Each row was made from one walk, in order. Every step used is in the known rows, and no mark comes twice. Write each row's walk.
(in the rows, 128 means zero)
Known rows:
rotaz, finub, zizepif: [124 129 120 144  90 130 118 157 155 122 140 134 117  87 102 129 138  94
 119  92  95 165 117 143 140 145 140 124 112 111 123 123 194 139  81 135
 127 140 108 124 148 135 154 103]
gomop, rosur: [145 130 137 130 123 131 124 155 103 128 146 114 139 133 131 122 127 139
  98 140 130 140 147 117 105 108  92 130 147 115 155 142 129 119 135 145
 146 113 119 122 131 122 112 135]
rotaz, finub, famokit, zizepif: [107 122 150 152  67 114 113 171 147 134 160 128 115 102 114 129 135 136
 110 106 111 170 139 161 205 128 134 150 122 126 137 150 147 148  78 110
 124 149 125 123 141 146 172 114]
gomop, rosur, gubeg, gogogi, pekoru: [175 141 160 112  77 113 181 156 143 155 166 101 137 150  90  71 155 127
  88 158 176 127 106  89  77 123 140 140 163 143 124 114  94  94 156 194
 156  92 137 125 151 133 116 128]
gubeg, nusi, zuvi, kisoz: [104 118 125 103 137 109 146 138 103 110 102 117 154  73 141  77  93 125
 179 115  99 126 127 124  91 171 119 141 104 131 135 154 141 167 143 148
 124 105 119  91 163 184  97 173]
gomop, rosur, gubeg, gogogi, pekoru, zuvi, kisoz: [138 141 146  89 101 131 212 138 121 162 141 108 172 154 122  46 126 141
 109 158 147 131  98  97  71 140 162 115 133 132 134 117 118 149 145 236
 137  87 122  85 148 150  97 160]
danak, kisoz: [147 147 105 117 121 140 102 145 129 115 126 141 139 127 123 142 101 105
 134 124 105 106 145 132 116 143 104 122  93 151 145 106 115 131 113 150
 126 112 127 143 112 126 113 115]
famokit, zizepif: [116 143 144 121 144 122 127 141 140 133 139 113 144 145 120 120 122 138
 120 130 121 144 148 137 165 126 149 126 141 125 149 149  91 139 108 116
 115 118 117 121 129 148 134 117]
pekoru, zuvi, gubeg, gogogi: [125 119 115 106 113 116 172 106 127 158 138  82 172 159 132 134 132  92
  98 116 131 119 158 137 111 114 157  93 103  83 102 116  93 170 174 170
  96 125 109 126 157 148 115 167]
gogogi, pekoru, zuvi, nusi, zizepif: [ 97 134 109  83  96 100 186 114 132  95 171  66 197 104 207  75 100 150
 140 119  98 156  89 110 128 135 187 132  97 143 126 102 133 141 148 153
  90 133  79  95 142 119 144 137]
zizepif, nusi: [135 144 134  92 122 148 124 146 112 102 115 114 146  85 119 125 150 142
 143 110 125 121 123 130 104 131 115 130 135 103 164 119 131 124 160 150
 113 142 110 128 144 133 122 135]
rotaz, finub: [137 120 109 132  90 119 119 144 123 114 155 134 113 109 120 127 127 123
 118 107 112 140 127 124 141 146 121 140 113 128 126 125 176 140 111 121
 145 129 112 138 171 127 140 101]
rotaz, finub, zizepif, nusi, zuvi, kisoz: [ 87 128 122  75 120 136 123 166 133  70 103 131 177   4 123  95 120 103
 180  95  74 147  97 152 102 180 120 130  95  87 161 151 222 165  99 178
 112 140  72  88 174 166 120 154]
gomop, rosur, gubeg, zuvi: [165 151 158 106 120 143 161 136 119  90 146 119 140 141 118 101 147 125
  97 132 142 155 141 128  93 132 152 174 174 137 149 134 122 127 145 167
 165 114 109 115 130 139  84 145]
pekoru, zuvi, nusi, zizepif, famokit, finub, rotaz: [ 43 131 119  82 103 143 166 173 114  96 154  72 198  72 161 125 104 129
 166 119 102 181 118 160 188 174 116 137 136  38 164 125  93 161 134 152
 128 141 121  87 137 160 142 143]
nusi, zuvi, pekoru, gogogi, gubeg, rosur, gomop: [ 81 117 165  45 125  46 156 120 131 110 168  51 146 119 147  57 132  62
 107 123 142 125 137 140 106 158 128 142 138 127  93 117 110 164 177 132
 181  26 116 145 134 133 113 192]
kisoz, zuvi, nusi, zizepif, famokit: [ 81 120 173  86  89 158 131 170 133  56 150  74 205  65 180  94  95 155
 155 132  85 140 107 152 150 151 113 146  85 102 185 157 130 134 189 166
  95 143 115 133 153 147 168 167]
finub, zizepif: [112 136 137 140 127 138 126 140 162 131 113 130 134 108 113 129 140  98
 131 111 109 156 118 147 126 129 147 107 129 112 122 124 145 129 101 141
 111 140 123 117 106 143 141 128]
danak, kisoz, zuvi: [139 153 141 125 112 145  97 173 151 101 130 114 160 123 145 123 101 116
 124 100  83  92 131 138 105 154 116 134  56 161 164 108 142 156 121 174
 105 104 133 145 126 141 117 123]
kisoz, danak: [123 125 170 129 124 129 142 146 154 112 140 125 135 113 121 106 120 157
 162 120 134 126 115 138 149 128 138 128 113 109 132 113 103 157 133 133
 128 129 133 133 155 150 133 129]
nusi, zizepif, finub: [123 120 110 121 109 105 133 157 115  73 175 123 173  73 141 129 116 128
 137 109 105 145  88 115 122 150 107 141 118 109 135 149 115 109 115 149
 119 155 120 159 149 103 146 143]
finub, famokit, zizepif, nusi, zuvi, pekoru, gogogi: [ 49 122 197  86  96 114  95 167 144 132 103  78 186  57 155 130 167 105
 121 115 123 149 133 177 172 146 122 148 111  91 152 142  89 182 162 153
 105 131 118  94 139 148 122 171]
gubeg, nusi, zizepif, famokit: [105 139 124 113  78 128 152 159  99  96 139  99 150  77 124 101 116 138
 169 114 114 168 126 130 143 146 114 130 133 113 167 136  87 109 167 138
 134 131 122 157 148 143 145 146]
pekoru, zuvi, nusi, zizepif, famokit, finub: [ 69 132 117  83 111 152 171 165  96  87 163  75 208  76 157 115  73 151
 158 132 105 195 145 132 172 168 120 128 112  84 159 144 112 162 152 143
 119 142  84  81 145 137 150 159]
finub, famokit, zizepif: [ 92 131 171 147 106 122 124 152 150 149 133 121 132 123 121 130 134 141
 120 128 125 156 140 163 196 107 142 133 138 128 138 150  97 139  96 118
 109 150 138 116  97 145 158 140]
zuvi, gubeg: [118 127 119 106 132 131 132 119 119 122 144 110 154 151 125 133 129 101
 105 128 134 102 135 142 146 119 138 114 120  97 123 135 113 125 154 144
 104 115 112 128 132 147 149 153]
zuvi, nusi, zizepif, famokit: [ 90 115 136  78  98 156 138 144 105  73 149  96 188  65 155 111 100 144
 164 157 106 155 123 148 161 140 104 131 123  91 164 157 105 107 179 139
 115 150 109 129 138 129 164 161]
pekoru, gogogi, gubeg, zuvi: [155 137 137  79 128 122 141 104 112 109 122  51 172 141 156 115 137 125
 103 133 100 135 129 140 122 134 127 124 100 164 116  85  88 179 167 124
 150 101 113  94 102 141  99 185]
pekoru, zuvi: [112 136 112 123 132 125 150 115 123 140 125 112 144 147 154 124 125 135
 129 108 120 153 135 134 129 123 162 113 123 126 128 106 145 165 117 137
 124 128 100 118 128 119 116 138]
gomop, rosur, gubeg, nusi, zuvi, pekoru: [120 137 166 110  84 117 152 168 111 112 157 109 138 108 118  70 154  88
 119 115 161 142 127 122  84 170 140 190 174 103 146 139 133 135 151 183
 149  81 100 125 189 165  94 145]
pekoru, gogogi, gubeg, nusi: [149 146 128 102 112 118 130 125  82 151 127  48 150 122 128 101 152 126
 116 122 112 135 128 128 112 131 100 108 110 146 121  63  89 166 162 121
 152  86 125 112 122 150 139 174]
gogogi, gubeg: [136 141 126 101 123 128 149 125 112 119 155  90 149 139 123 100 128 138
 132 143 128 119 106 133 135 119 125 125 137 138 131 104 122 121 113 132
 130 109  99 125 113 138 144 160]
famokit, zizepif, nusi, zuvi: [100 153 149  69 155 107 123 154 136  85 120  86 180  74 136 112 128 137
 158 112 122 146 143 137 137 141 137 148 147 115 178 154 111 149 130 129
 114 122  73 113 162 146 107 148]
gomop, rosur, gubeg: [145 147 154 122 130 151 142 142 113 122 151 134 128 140  99 105 155 127
 106 153 163 144 127 121 107 117 124 148 183 119 148 130 134 102 113 163
 170 108 111 131 128 119 128 136]
gubeg, gogogi, pekoru, zuvi, kisoz, danak: [115 120 162  95  97 107 212 141 162 146 133  96 179 128 143  50  91 172
 166 122 119 112  88 114 111 150 177  96  61 118 112 102  85 203 166 203
  95 110 142  85 174 185 102 155]
zuvi, pekoru, gogogi, gubeg: [107 126 148  92 102 130 123 120 111 150 139  72 170 140 146 110 153 102
  95 147 126 103 104 143 142 145 118 115 104 112 115  85  91 162 156 153
 125  87 121 110 120 139 135 165]
finub, zizepif, nusi, zuvi: [ 98 145 144  87 139 124 122 154 152  88  93  98 169  37 125 117 146  95
 170  94 110 156 116 151  98 142 135 129 137 102 154 128 166 139 121 156
 113 147  76 109 139 140 111 156]
famokit, zizepif, finub: [135 127 129 108 130 119 112 187 123 108 165 111 160 127 109 130 122 141
 108 104 114 145 125 123 160 143 119 133 135 105 156 163  92 136 114 139
 109 133 125 137 151 136 148 134]
gogogi, pekoru, zuvi: [120 144 109 110 110 100 170 128 138 144 142  89 146 169 163  88 122 149
 119  99 125 142  98 104 135 124 188 118 114 163 125  93 140 153 128 157
 114 110 100 107 127 117 126 129]
gubeg, gogogi: [150 114 142 131 100 116 148 131 141 152 123 117 128 118 111 134 131 115
 120 138 133 120 147 123  90 132 117 117 116 119 105 128  91 135 161 142
 125 134 154 135 154 143 105 130]
rosur, gubeg, nusi, zuvi, kisoz: [104 136 138  99 144 127 164 123 117 107 108 141 145  83 112  59 120 110
 183 129 130 130 108 130  97 180 151 160 139 131 129 142 151 155 121 170
 145 100 111  98 162 181 111 172]
nusi, zuvi, gubeg, rosur: [103 113 128  85 150  70 136 136 135  97 136  89 166 106 141  93  90  69
 107 126 141 120 159 126  99 126 133 125 137 123 118 152 120 142 158 128
 156  74  92 150 152 145 116 181]

Write each row's walk:
[146 120 129  96  81  94 170 134 150 150 159  78 161 158 116  99 130 102
  89 131 146  84 111 107 116 125 155 111  98 122  97 124  70 115 197 174
  91 100 140 120 152 159 135 145] -> zuvi, gubeg, gogogi, pekoru
[ 93 121 179 134  83 137 127 169 161 120 139 109 150 131 162 103 133 117
 103  95 115  93  99 141 125 167 155 161  83 109 146 138 143 156 158 183
  76 111 142 133 162 165 123 122] -> kisoz, zuvi, pekoru
[ 53 139 128 118 105 126 151 183 133 102 154 108 162  80 113 134 117 117
 166 130 122 161 101 151 192 176  95 141 155  62 159 140  67 114 106 138
 153 129 160 124 120 153 139 121] -> nusi, zizepif, famokit, finub, rotaz
[102 139 150  73  82 171 108 186 131  44 148  85 217  63 172 110  75 133
 162 127  65 120 124 158 137 164  91 137  51 124 199 138 118 136 171 188
  94 129 112 145 136 146 154 153] -> danak, kisoz, zuvi, nusi, zizepif, famokit
[ 97 134 126 137 128 119 137 169 143 139 141 119 122 115 108 146 134 106
 127 112 126 130 115 138 155 169 107 149 148  75 126 118  97 143  94 129
 145 116 174  95 121 167 116 100] -> famokit, finub, rotaz
[104 124 168  72 142 109 153 133 104 109 116  55 199  71 145  49 101 150
 191 134  94 118 103 141 122 168  99 116  71 128 126  90  96 226 156 148
 149  71 112  75 160 199 117 222] -> pekoru, gogogi, gubeg, nusi, zuvi, kisoz, danak
[109 140 108 118  99 101 162 118 108  99 162  88 169  97 136 108 122  97
 133 104 111 130 127 130 121 134 145 129 117  99 125 127  88 118 159 139
  96 121 107 143 152 162 151 147] -> zuvi, gubeg, nusi, zizepif
[124 135 144 102  74 121 131 136  89 156 136  54 155 127 136  91 160 104
  99 112 119 117 115 134 118 156 116 124  99 115 122  70  82 167 183 151
 119  77 132 113 144 169 130 160] -> zuvi, pekoru, gogogi, gubeg, nusi
[146 140 157  86 141 162 166 129 107  84 128 145 160 129 123  74 120 132
 118 151 123 135 125 130  84 155 139 163 149 122 159 155 129 144 143 196
 149 105 120  83 123 171  78 165] -> gomop, rosur, gubeg, zuvi, kisoz
[111 160 136 114 133 158 133 193 139 111 121 109 156  51  81 131 134 114
 137  94 117 160 123 133 112 163 120 121 131  80 153 125 134 142 118 157
 109 143 111  79 127 162 131 122] -> famokit, finub, zizepif, nusi
[147 153 140 128 109 138 154 131 119 133 132 133 103 120  84  92 162 115
 139 109 151 142 120 124 107 147 161 155 163 131 127 104 125 122 137 147
 144 113 130 137 150 157 138 126] -> rosur, gubeg, nusi
[ 85 112 128  95 165 117 137 117 126 102 104 138 167  90 154  96  87 121
 173 149 107 113 115 129 115 162 119 134 106 127 130 167 154 157 114 149
 128 114 109  91 140 154 103 175] -> nusi, zuvi, kisoz
[104 127 192  94  92 103 124 168 137 132 139  42 180 119 169  57 127  97
  64 122 116  99 112 133  91 153 122 122  81 136 139  87 104 186 185 170
 146  45 138 145 137 162 131 173] -> kisoz, zuvi, pekoru, gogogi, gubeg, rosur
[ 92 117 185 128  95 136  96 152 154 147 117  86 165 129 177 122 152 104
  82 107 107 100 112 142 123 166 133 133  58 112 129 114 123 186 180 174
 104  99 156 118 150 148 123 138] -> kisoz, zuvi, pekoru, gogogi
[134 131 147  81  78 125 168 131 126  88 156  80 163 145 149  87 127 114
 107 108 115 112 104 144 126 162 170 166 118 124 134 119  98 148 166 166
  93 103 103 109 131 179  95 157] -> gogogi, gubeg, zuvi, pekoru
[121 130 146  97 134  75 160 127 139 106 162 121  87 131 108  85 125 106
 116 106 145 138 163 125  98 126 137 133 162 124 114 145 127 116 160 115
 169  79 150 166 124 123 130 132] -> gubeg, rosur, gomop
[161 155 148 132 103 140 149 158  89 133 149 116 114 125  90  86 161 126
 111 120 156 155 141 114  83 130 122 153 182 119 153 114 126 114 142 162
 165 100 124 131 151 152 124 134] -> gomop, rosur, gubeg, nusi
[113 131 171 106  96 115 126 154 103 143 130  88 153 106 132  85 172  75
  96 128 151 151 140 124  85 169 116 165 148 111 131 114 112 164 173 174
 177  67 117 108 178 147  87 157] -> gomop, rosur, gubeg, nusi, zuvi, pekoru, gogogi
[ 86 135 144  79  51 131 144 153  77 123 150  45 194  93 141  79 144 115
 141 132 111 149  99 147 156 161 104 118 108  97 154  95  52 140 197 161
 130  89 119 139 139 154 151 180] -> zuvi, pekoru, gogogi, gubeg, nusi, zizepif, famokit
[ 79 137 123 119 112 137 153 176 117  95 159 112 173  82 108 122  83 140
 158 143 127 174 125 120 177 167  99 132 132 106 157 158  84 118 122 129
 149 130 120 118 130 130 151 138] -> nusi, zizepif, famokit, finub
[ 56 121 136  88  98 147 148 185 122  83 160  90 182  51 136 127 105 124
 165 140 104 159 109 157 188 181  84 149 143  38 163 146  74 121 145 141
 133 138 153  94 133 169 150 133] -> zuvi, nusi, zizepif, famokit, finub, rotaz
[127 136 166  55  90 169 169 152 100  32 162  89 196  78 147  85 119 140
 131 160 120 183 135 147 124 145 128 177 167  98 188 160  99 107 195 178
 153 137  90 115 140 138 124 173] -> gomop, rosur, gubeg, zuvi, nusi, zizepif, famokit
[ 92 145 174 113  58 105 151 149 120 112 160  26 202  89 185  67 143 111
 113 100  84 114  81 138 106 177 138 145  61 129 139  78  92 175 172 173
  97  84 123 131 157 174 141 164] -> kisoz, zuvi, pekoru, gogogi, gubeg, nusi, zizepif
[145 148 137 106  84 108 208 116 161 166 143  99 141 164 112  74 153 120
 120 125 165 136  94 102 104 137 209 127 136 156  95  84 111 142 139 192
 133 111 119 121 152 132 114 132] -> rosur, gubeg, gogogi, pekoru, zuvi
[114 121 118  94 126 146 146 115 108 119 129  92 161 121 177 120 118 138
 128 117 106 153 143 139 121 127 148 122 109 104 131 113 154 172 158 141
 101 140  92  91 144 134 128 148] -> pekoru, zuvi, nusi
[124 119 172  95 132 140 168 136 148  71 117 133 167 102 142  81  86 164
 172 117  94 114 115 146 125 167 155 144  77 113 142 142  98 197 164 163
 108 129 144  84 150 199  85 157] -> gubeg, zuvi, kisoz, danak
[123 151 120 109 103  93 151 108  85 123 150  47 179  85 150  93 139 123
 140 131  98 153 111 124 110 136 108 114 106 149 121  69  75 147 141 117
 147  99 111 129 123 137 145 170] -> pekoru, gogogi, gubeg, nusi, zizepif
[131 138 131  96 140 126 121 107 102 145 129  68 164 138 136 118 146 127
 113 153 118 123 116 135 138 118 100  99 110 144 115  78 100 156 133 125
 154  96 118 112 103 121 143 174] -> pekoru, gogogi, gubeg
[104 147 131 153 135 141 138 174 157 138 130 121 138  95  85 133 114 100
 122 109 113 168 131 128 135 162 131 117 123 108 118 133 132 143  82 137
 123 129 129  78 110 157 139 115] -> famokit, finub, zizepif
[ 76 123 122  71 104 152 160 132  98  84 144  81 200  85 179 108  99 149
 166 134  98 180 130 150 159 133 135 118 116  88 165 136 123 146 171 151
 113 153  80 119 139 120 153 172] -> pekoru, zuvi, nusi, zizepif, famokit
[102 141 137 105  66  98 154 121  94 129 158  51 184  89 159  85 147  99
 125 124 106 136  94 133 117 163 125 131  97 119 121  76  67 151 164 146
 116  91 117 127 142 155 133 156] -> zuvi, pekoru, gogogi, gubeg, nusi, zizepif
[158 141 155 111  83 111 183 129 170 152 147 114 128 144  86  76 153 113
 118 147 171 115  87 102 101 142 176 143 143 157  97 103  92 103 151 182
 138 107 148 133 147 140 126 119] -> rosur, gubeg, gogogi, pekoru
[116 139 157 120  76 148 102 182 159 108 137 122 162 128 154 114 109  96
 110  93  92  71 115 144 112 180 134 152  46 135 162 118 132 160 144 202
  79  95 140 146 145 162 111 110] -> danak, kisoz, zuvi, pekoru
[110 137 124  92 101 119 112 173 150  72 123 108 152  18 115 119 147  92
 156  72  92 167 112 146 112 160 129 142 117 100 150 130 215 148 104 148
 126 147  58 119 180 139 125 133] -> rotaz, finub, zizepif, nusi, zuvi
[ 99  88 145 116  64 126 126 169 113  69 175 109 180  26 164 129 118 135
 133 116  94 151  86 151 146 134  88 155 102  87 132 159 134 116 140 153
  91 194 135 127 133 120 185 175] -> zuvi, nusi, zizepif, finub, famokit
[100 116 168 113 146 146 150 141 139 109 123 146 159 101 128  82  93 165
 182 138 114 104 102 141 141 150 128 117  88  94 141 135 112 174 132 163
 113 124 143  99 147 179 127 148] -> zuvi, kisoz, danak
[114 136 133  76 140 117 123 143 124  81 110  99 165  61 141 117 133 128
 165 111 127 130 123 132  98 142 117 146 135 115 158 135 149 139 147 141
 129 133  79 121 159 130  99 159] -> zizepif, nusi, zuvi
[ 98 129 184 101  91 136 118 149 134 134 140  48 191 140 171  90 152 114
  85 121 105  86  89 148 133 159 130 130  65 124 133  89 116 184 164 177
 107  80 130 114 136 156 138 167] -> kisoz, zuvi, pekoru, gogogi, gubeg
[ 92 127 111 105 153 143 158 107 106 138 105 135 167 134 159 100  99 141
 152 128 101 133 121 135 119 144 153 105  98 111 136 130 153 184 114 169
 109 124 109  89 124 149 110 163] -> pekoru, zuvi, kisoz
[159 145 141  90  66 109 142 177 177 124 158  63 191 155 131  96 101  90
  86 106 103  46 113 117  93 151 139 117  28 157 130 105  83 141 190 224
  68  76 144 137 150 173 127 137] -> danak, kisoz, zuvi, gubeg, gogogi, pekoru
[ 88 124 175  60 157 136 146 153 131  61 102 117 195  31 141  72  98 164
 222 120 113 105  97 145 113 164 116 138  97  82 168 144 134 185 152 175
 111 131 100  93 181 182 102 180] -> zizepif, nusi, zuvi, kisoz, danak
[ 77 138 179  96 119 112 121 166 142 101 115  91 169  55 132 119 140 140
 158 109 124 158 135 166 167 122 131 155 145 113 169 159 119 149 117 133
 109 157  92 108 131 149 130 170] -> finub, famokit, zizepif, nusi, zuvi
[146 118 130  84  74 110 182 132 137 148 144  57 167 131 167  87 117 138
 107 122 116 130 121 105  91 133 165 116  90 132 106 100 111 164 203 172
  90 124 119  86 166 149 115 141] -> gubeg, gogogi, pekoru, zuvi, nusi
[ 92 118 137  61 159  50 163 116 143  78 174  88 134 127 121  82 109  60
 118 105 148 118 169 137 113 129 146 138 158 108 101 169 132 129 172 123
 159  57 104 157 145 135 128 182] -> nusi, zuvi, gubeg, rosur, gomop
[132 129 133  45  96  81 166 149 145 102 141  47 199  90 127  92 132 101
 125 112 145  86 109 110  91 140 143 128 107 110 127 130  90 123 216 191
  93 106  93 115 188 161 109 177] -> zizepif, nusi, zuvi, gubeg, gogogi, pekoru
[112 127 134 107 124 110 110 193 141 115 157 107 149 121 115 139 155 118
 116  90 106 129  96 153 179 148 114 145 157  58 157 145  73 134  97 152
 114 131 165 141 139 156 142 119] -> famokit, zizepif, finub, rotaz
[121  97 146 141  79 129 109 186 120 119 148 135 133  92 120 144 140 133
 113  98 120 136  96 146 154 126  94 140 117 107 127 147 137 126 122 153
 115 173 156 139 119 118 165 166] -> zizepif, finub, famokit
[167 134 165 125 101 139 160 145 121 148 150 125 135 130  81 109 158 111
  97 164 167 138 144 117  74 119 112 138 169 106 128 132  97 111 144 181
 168 113 138 137 152 133 107 137] -> gomop, rosur, gubeg, gogogi
[ 90 156 138  99 146 127 132 189 150  90 114  94 176  28  98 125 121  99
 159  93 114 168 127 132 108 177 120 139 131  95 148 136 154 156 103 149
 122 137  81  72 143 160 109 147] -> famokit, finub, zizepif, nusi, zuvi
[ 83 131 134 113 111 150 128 199 128 132 131 113 131 120  91 142 130 122
 143 122 134 144 120 153 198 172  88 138 159  56 159 136  82 129 127 146
 155 117 175 107 119 164 133 126] -> zizepif, famokit, finub, rotaz
[138 111 129 109 104 115 152 122 133 144 142  99 159 142 106 138 132  86
  99 137 138  94 150 134 112 122 125 106 107  84 100 137  76 130 185 160
 101 123 138 133 154 161 126 153] -> zuvi, gubeg, gogogi
[ 99 101 119  89  96 113 129 166 120  59 176  99 181  42 171 135 138 110
 143 110  85 128  69 154 134 161  92 158 130  39 141 136 106 113 138 157
 102 167 153 139 152 140 149 134] -> zuvi, nusi, zizepif, finub, rotaz
[103 131 171  85 133  82 156 147 159  88 180  78 134 152 127  69 121  89
  86  78 129  93 152 143 105 129 158 135 117 102 124 157 137 140 192 158
 123  59 142 169 140 156 155 165] -> kisoz, zuvi, gubeg, rosur, gomop
[145 133 143  78  82 125 201 119 150 148 150  79 160 139 134  68 144 127
 116 135 150 139 106 110  95 142 196 136 126 134  99  89 118 149 180 194
 112 121 112  97 165 148 131 144] -> rosur, gubeg, gogogi, pekoru, zuvi, nusi
